Each row was made from one path, in order. Every step used is in the known rows, and no mark comes twice. Write each row's path.
In the rows, 128 means zero.
Known rows
E, Q, Z: [129 148 130 147 135  45 134 110 135 184 112 121 121 111 120 136 127 129
 131 144 132 123 139 124 127 180 145 132 135 111 144 135  58 132 129 109
 111]
X, W: [128 126 133 125 153 128 126 118 123 118 136 117 129 124 132 126 131 120
 147 129 130 126 126 117 127 131 125 147 130 144 123 139 146 131 120 111
 151]
V, C: [137 151 136 136 112 152 174 118 125 108 109 123 121 120 126 146 128 119
 145 130 137 121 128 118 121 165 128 134 140 131 128 136 161 128 127 112
 106]
E, Q: [136 140 132 137 146 131 125 103 128 164 112 115 123 106 143 137 131 128
 132 135 136 123 127 118 128 157 148 129 129 132 141 142  59 123 121 101
 105]
W, P, M: [142  95 141 153 144 114 115 124 130 132 111 137 139 110 152 135 131 138
  90 123 131  61 115 124 135 157 106  84 124 127 110 131 136 133 129 103
  98]
P, M, Z: [135 148 131 156  96 113 126 117 136 141 106 135 119 134 119 117 120 139
  53 132 139 154 116 109 133 154 127  82 112 114 104 117 138 112 126 164
 148]
Z, W, X, C, V: [120 140 106 104 140 127 102 114 132 123 191 120 180 128 131 118 135 123
 157 122 126 187 128 130 112 124 172 125 130 154 153 140  77 129 143 137
  89]
C, X: [121 148 129 123 150 130 165 130 129 121 113 122  92 118 130 128 123 138
 137 123 134 126 128 120 134 104 130 148 126 139 135 144 160 125 163 118
 114]
S, Q, E: [147 126 143 165 148  79 130 115 139 111 107 146  95  95 140 157 123 134
 145 147 140 153 135 125 145 153  81 175 130 115 125 132 160 150  80 124
 102]
Z, M: [130 145 138 136 152 127 131  78 133 116 111 125 136 118 125 141 122 130
  69 132 128  81 127 122 122 154 136 129 124 147 105 155 145 126 121 111
 109]
Q, X, W, P: [115  79 130 138 149 183 125 168 135 120 132 137 145 128 135 122 130 129
 169 130 122  46 125 127 133  58 108 155 137 116 139 128 159 144 114  98
 156]
P, M: [139 145 140 140 147 123 123 123 125 120 112 125 127 119 149 139 121 139
  62 126 134 149 117 116 135 157 123  83 125 144 104 142 143 123 120 112
 104]
Z, W: [136 150 128 110 159 133  71 126 126 116 131 125 133 143 140 131 117 133
 161 132 131 119 135 122 128 185 131 135 136 142 121 156 145 123 121 135
 101]
X, W, U: [149 131 124 130 151 125 127 120 125 125 155 122 135 117 133 116 147 151
 134 133 128 188 113 127 131 138 148 156 130 149 137 155 144 129 134 107
 144]
M, Z: [127 149 130 145 106 121 121 110 139 135 109 140 120 132 105 118 123 131
 131 141 136 128 118 108 135 152 133 138 122 104 118 125 145 117 126 168
 155]
E, Q, X: [110 147 127 139 157 196 134 152 130 166 112 119 130 118 137 132 124 141
 126 132 129 126 129 126 128  80 142 140 133 124 146 135  76 132 107  93
 116]
T, M, Z: [128 115 127 150 116 115 118 122 144 139 110 133 132 110 107 128 124 123
 128 132 127 136 117  97 152 153 135 125 105 105  55 131 148 106 127 164
 149]
V, C, X: [123 151 130 125 105 148 217 137 131 107 106 126  87 125 120 133 124 126
 140 112 138 120 128 120 122 112 127 139 133 140 137 134 176 130 174 115
 109]
Q, X: [115 152 137 134 158 193 127 159 132 119 112 130 132 124 135 138 118 142
 135 138 125 129 124 130 140  82 125 149 135 122 132 141 166 133 107 112
 115]
E, Q, Z, M, T: [131 144 125 124 148  43 136  83 145 177  88 133 126 128 113 146 133 130
  53 127 127  86 142 164 121 171 155 115 120 135 131 115  50  70 142 162
 130]
P, M, Z, W, U: [154 153 113 143  99 113  75 135 136 144 142 142 138 154 124 100 132 178
  63 125 133 211 118 122 124 186 151  86 115 132 115 137 139 108 142 174
 135]
S, Q, Z, M, T: [135 126 140 148 145  33 131  90 146 122  83 149  97 123 121 162 123 128
  74 133 130 110 141 160 141 172 109 128 134 134 114 110 152  85 136 191
 117]
E, Q, Z, W: [132 146 119 124 139  45  82 126 127 178 126 119 126 144 127 133 121 131
 150 139 129 122 149 126 124 203 143 127 134 118 141 143  58 127 131 125
 105]
P, M, Z, Q, X: [109 153 136 122  94 182 119 161 149 129 101 126 124 120 122 109 105 147
  30 118 131 139 126 119 133  66  96  85 118 120 125 127 168 121 115 192
 161]
V, C, X, W: [123 133 123 114 102 146 223 145 131 104 131 115  85 132 116 122 131 118
 148 114 139 124 134 118 115  86 123 146 134 148 140 125 174 130 173 110
 151]
X, C, V: [135 137 128 118 145 125 163 113 128 123 165 103 160  99 125 133 130 107
 132 127 132 139 120 120 117 149 169 117 122 145 129 141  96 128 118 124
 105]
W, Z, M: [131 143 124 141  94 117 131  70 106 124 112 142 119 131 117 133 133 129
 109 128 127 140 127 135 123 175 121 146 122 120 111 132 142 127 129  95
 121]
P, Q, E: [153 148 143 126 147  91 134 117 124 116 110 130 140 103 137 158 119 135
 118 144 127 131 126 128 129 150 117 114 121 129 118 121  79 149  81 146
 109]
T, M, Z, W, X: [116 115 112 129 116 116  57 121 152 138 138 148 154 140 110 109 133 137
 150 130 120 184 124 105 150 127 144 134 107 114  78 128 127 110 158 178
 138]
X, C: [137 134 135 123 146 126 103 116 131 125 175 117 125 103 130 128 132  98
 143 137 127 137 119 116 118 151 166 146 120 141 123 146 149 133 121 116
 102]
P, Q, X, W, Z, M: [115 131 126 123  86 178 150 134  98 117 133 128 138 143 115 127 123 128
  93 123 113 150 128 139 113  79 125  96 132 128 116  95  93 139 116 118
 165]
U, W: [124 147 126 115 158 145 122 119 107 111 114 126 129 173 146 125 124 128
 140 133 137 123 127 126 135 134 130 145 137 131 124 139 145 129 118  89
 140]
Q, Z: [130 149 138 142 138  44 129 122 131 133 113 128 121 123 123 138 121 125
 137 143 128 126 133 127 140 181 125 143 135 113 124 145 145 137 125 125
 115]

Write each row's path
[124 132 111 116 125  38  59 112 148 187 203 125 139 132 120 113 145 108
 157 140 123 189 141 130 111 147 183 142 126 124 169 134  35 137 157 117
  89] -> E, Q, Z, W, X, C
[112 119 133 149 140 184 169 165 137 119 154 113 134  96 130 145 118 119
 139 131 129 163 132 127 128  77 135 130 139 138 140 124 127 140  98 127
  98] -> S, Q, X, C, V
[108 131 111 109 114 179 139 129 108 113 114 155 122 159 109 128 137 130
 106 112 109 148 129 178 126  76 118 150 125 131 127  93 156  79 127 144
 188] -> Q, X, W, Z, M, T
[121 143 111 105 114 137 125  82  94 109  90 156 118 195 125 128 141 126
 105 112 126 141 130 178 130 151 126 141 120 132 121  95 139  75 138 128
 170] -> U, W, Z, M, T
[124 142 122  91  99 141 114 107  91 107 110 120 108 163 141 107 127 117
 162 112 130 161 136 144 133 150  94 148 132 118 143 132 154 135 126 108
 154] -> U, W, Z, Q
[135 146 131 112 166 128 124  80 138 115  88 138 131 130 131 147 128 132
  63 122 123  86 125 158 128 148 139 127 119 155 110 127 140  68 135 175
 129] -> Z, M, T
[132 145 141 124  96 114 112 113 141 128 103 117 118 115 125 109 115 140
  36 114 138 137 122 113 129 142 102  71 112 129 113 131 148 114 128 193
 156] -> P, M, Z, Q
[121 129 112 123  41 131 232 103 112 105 131 134  76 151  95 113 141 116
 117 105 131 140 140 134 106 103 118 145 126 136 134 113 172 133 181  88
 163] -> V, C, X, W, Z, M
[110 106 128 159  93 172 136 165 105 117 129 141  80 129 127 128 131 126
 198 134 126 209 137 138 142  85  80 164 145 103 141 102 172 150 109  99
 158] -> S, Q, X, W, Z
[145  76 139 166 122  21  70 148 140 136 119 147 108 130 150 141 119 133
 116 134 135  82 147 129 142 208  78  80 141 117 117 120 152 143 134 143
  84] -> S, Q, Z, W, P, M
[123 126 127 114 146 125 171 136 126 114 135 116  92 128 128 115 128 127
 144 120 134 127 128 120 126  77 125 152 127 150 135 137 159 127 162 115
 160] -> C, X, W
[109 129 117 128 100 182 135 160 101 120 134 141 114 144 117 118 133 129
 187 128 118 185 125 138 135  80 105 165 138 100 138 114 165 141 111  88
 170] -> Q, X, W, Z
[128  92 132 119 136 183 167 168 133 131 160 114 191  97 130 142 125 113
 140 128 115  57 118 131 113  73 154  68 128 131 139 100  45 150 109 144
 104] -> W, P, Q, X, C, V
[155 155 120 119 157 134  73 127 124 126 152 126 144 135 142 124 134 163
 147 133 125 185 125 133 130 191 154 151 130 151 132 169 148 121 139 130
  91] -> Z, W, U
[138  99 127 134 137  33  67 135 133 135 127 143 143 141 127 133 125 125
 189 142 120  36 142 133 134 207 111 135 138 103 131 142 142 142 133 135
 103] -> Q, Z, W, P
[111 138 115 127 142 190 177 153 132 169 164 100 162  99 127 131 128 118
 120 126 128 141 126 124 109  77 182 116 127 136 155 127  27 131 105 103
 110] -> E, Q, X, C, V
[113 138 106 107 141 140 156 104 115 117 172 115 171 159 135 113 142 115
 137 124 134 192 121 131 118  74 171 135 128 143 158 118  70 136 141  95
 129] -> U, W, X, C, V
[138  97 133 115 151 135 120 125 109 118 105 125 159 160 152 137 129 123
 149 133 128  40 121 129 129 135 125  87 136 123 129 102  73 144 123 117
 131] -> U, W, P, Q
[143 104 148 142 124  29 131  92 139 138 108 131 159 121 118 153 124 122
  80 138 118   4 133 133 120 174 127  78 130 113 110 113  74 143 133 147
 105] -> W, P, Q, Z, M
[113 135 132  96  93 185 103 153 114 122 171 120 108 100 122 113 129 101
 162 117 116 181 129 144 122  90 121 160 125 118 152 140 171 145 114 123
 122] -> W, Z, Q, X, C
[148  98 139 139  89  63 108 115 151 130  99 149 129 102 124 114 124 142
  55 120 134  57 127 123 133 137  64 101  99  96 126 120 148 140  95 181
 153] -> W, P, M, Z, Q, E
[103 147 121  92 103 204 123 153  94 105 110 125 112 176 138 106 118 131
 156 115 124 167 141 149 136  72  88 159 136 106 152 127 168 144 116 101
 161] -> U, W, Z, Q, X
[120 138 121 123 142 125 156  98 134 124 175 116 171 104 129 123 143 119
 140 129 130 196 116 128 119  93 172 133 124 145 152 129  73 133 139 117
  96] -> W, X, C, V
[143  63 128 128 109 113  64 143 147 142 119 137 170 125 121 132 124 120
 156 124 109  49 125 105 134 182 133  60 111 107  56 104  78 113 139 207
 130] -> T, M, Z, W, P, Q
[120 152 144 123 153 195 133 163 126 120 110 118 147 120 139 150 110 140
 116 137 117 127 120 130 129  81 134  93 135 130 123 117  99 137 105 148
 110] -> P, Q, X
[120  58 143 160 146 175 123 176 138 116 122 141 113 112 144 133 128 129
 180 133 126  64 133 123 145  61  80 155 149 113 144 110 170 153 111 108
 143] -> S, Q, X, W, P
[137  98 128 131 147 130 114 127 113 120 108 134 140 167 161 120 130 134
  90 122 138  59 123 127 132 138 110  85 129 127 117 118 133 133 125  76
 129] -> U, W, P, M
[142 137 118 118 103 143 223 147 130 107 153 123  96 129 120 111 149 151
 137 111 132 186 122 128 118  92 148 155 131 159 156 139 175 133 185 105
 142] -> V, C, X, W, U
[128  78 127 127 100 136 213 149 136 110 129 130  99 124 126 120 142 116
 176 112 134  37 132 123 119  85 112 144 132 133 149 113 169 136 177 102
 146] -> V, C, X, W, P
[116  74 123 140 146 186 129 166 138 166 132 128 141 116 138 117 136 128
 161 129 124  42 129 124 125  60 127 143 135 111 156 117  71 139 115  80
 157] -> E, Q, X, W, P
[126 115 127 140 124  33  49 126 150 136 193 140 109 125 127 126 135 110
 178 148 127 213 142 128 128 151 138 157 140 127 156 125 136 151 148 147
  78] -> S, Q, Z, W, X, C
[119 134 138 112 149 193 141 176 122 117 136 111 149 128 134 138 116 131
 125 133 119 133 123 127 123  59 133  96 137 138 124 108  96 143 104 139
 158] -> P, Q, X, W
[117 142 135 122 151 189 114 164 135 122 175 121 133 115 129 127 121 111
 136 135 121 144 122 129 124  80 161 158 124 132 136 145 164 142 106 109
 108] -> Q, X, C
[132 116 118 125 119 116  67 138 145 137 125 135 144 138 110 120 120 127
 146 128 123 133 133 104 147 182 140 119 108 116  53 142 147  98 133 184
 142] -> T, M, Z, W
[128 122 130  99  89 121 116 109 104 109 135 114 103 117 130 110 135 110
 176 113 128 164 129 134 125 145  88 146 131 126 137 131 153 135 128 126
 166] -> X, W, Z, Q
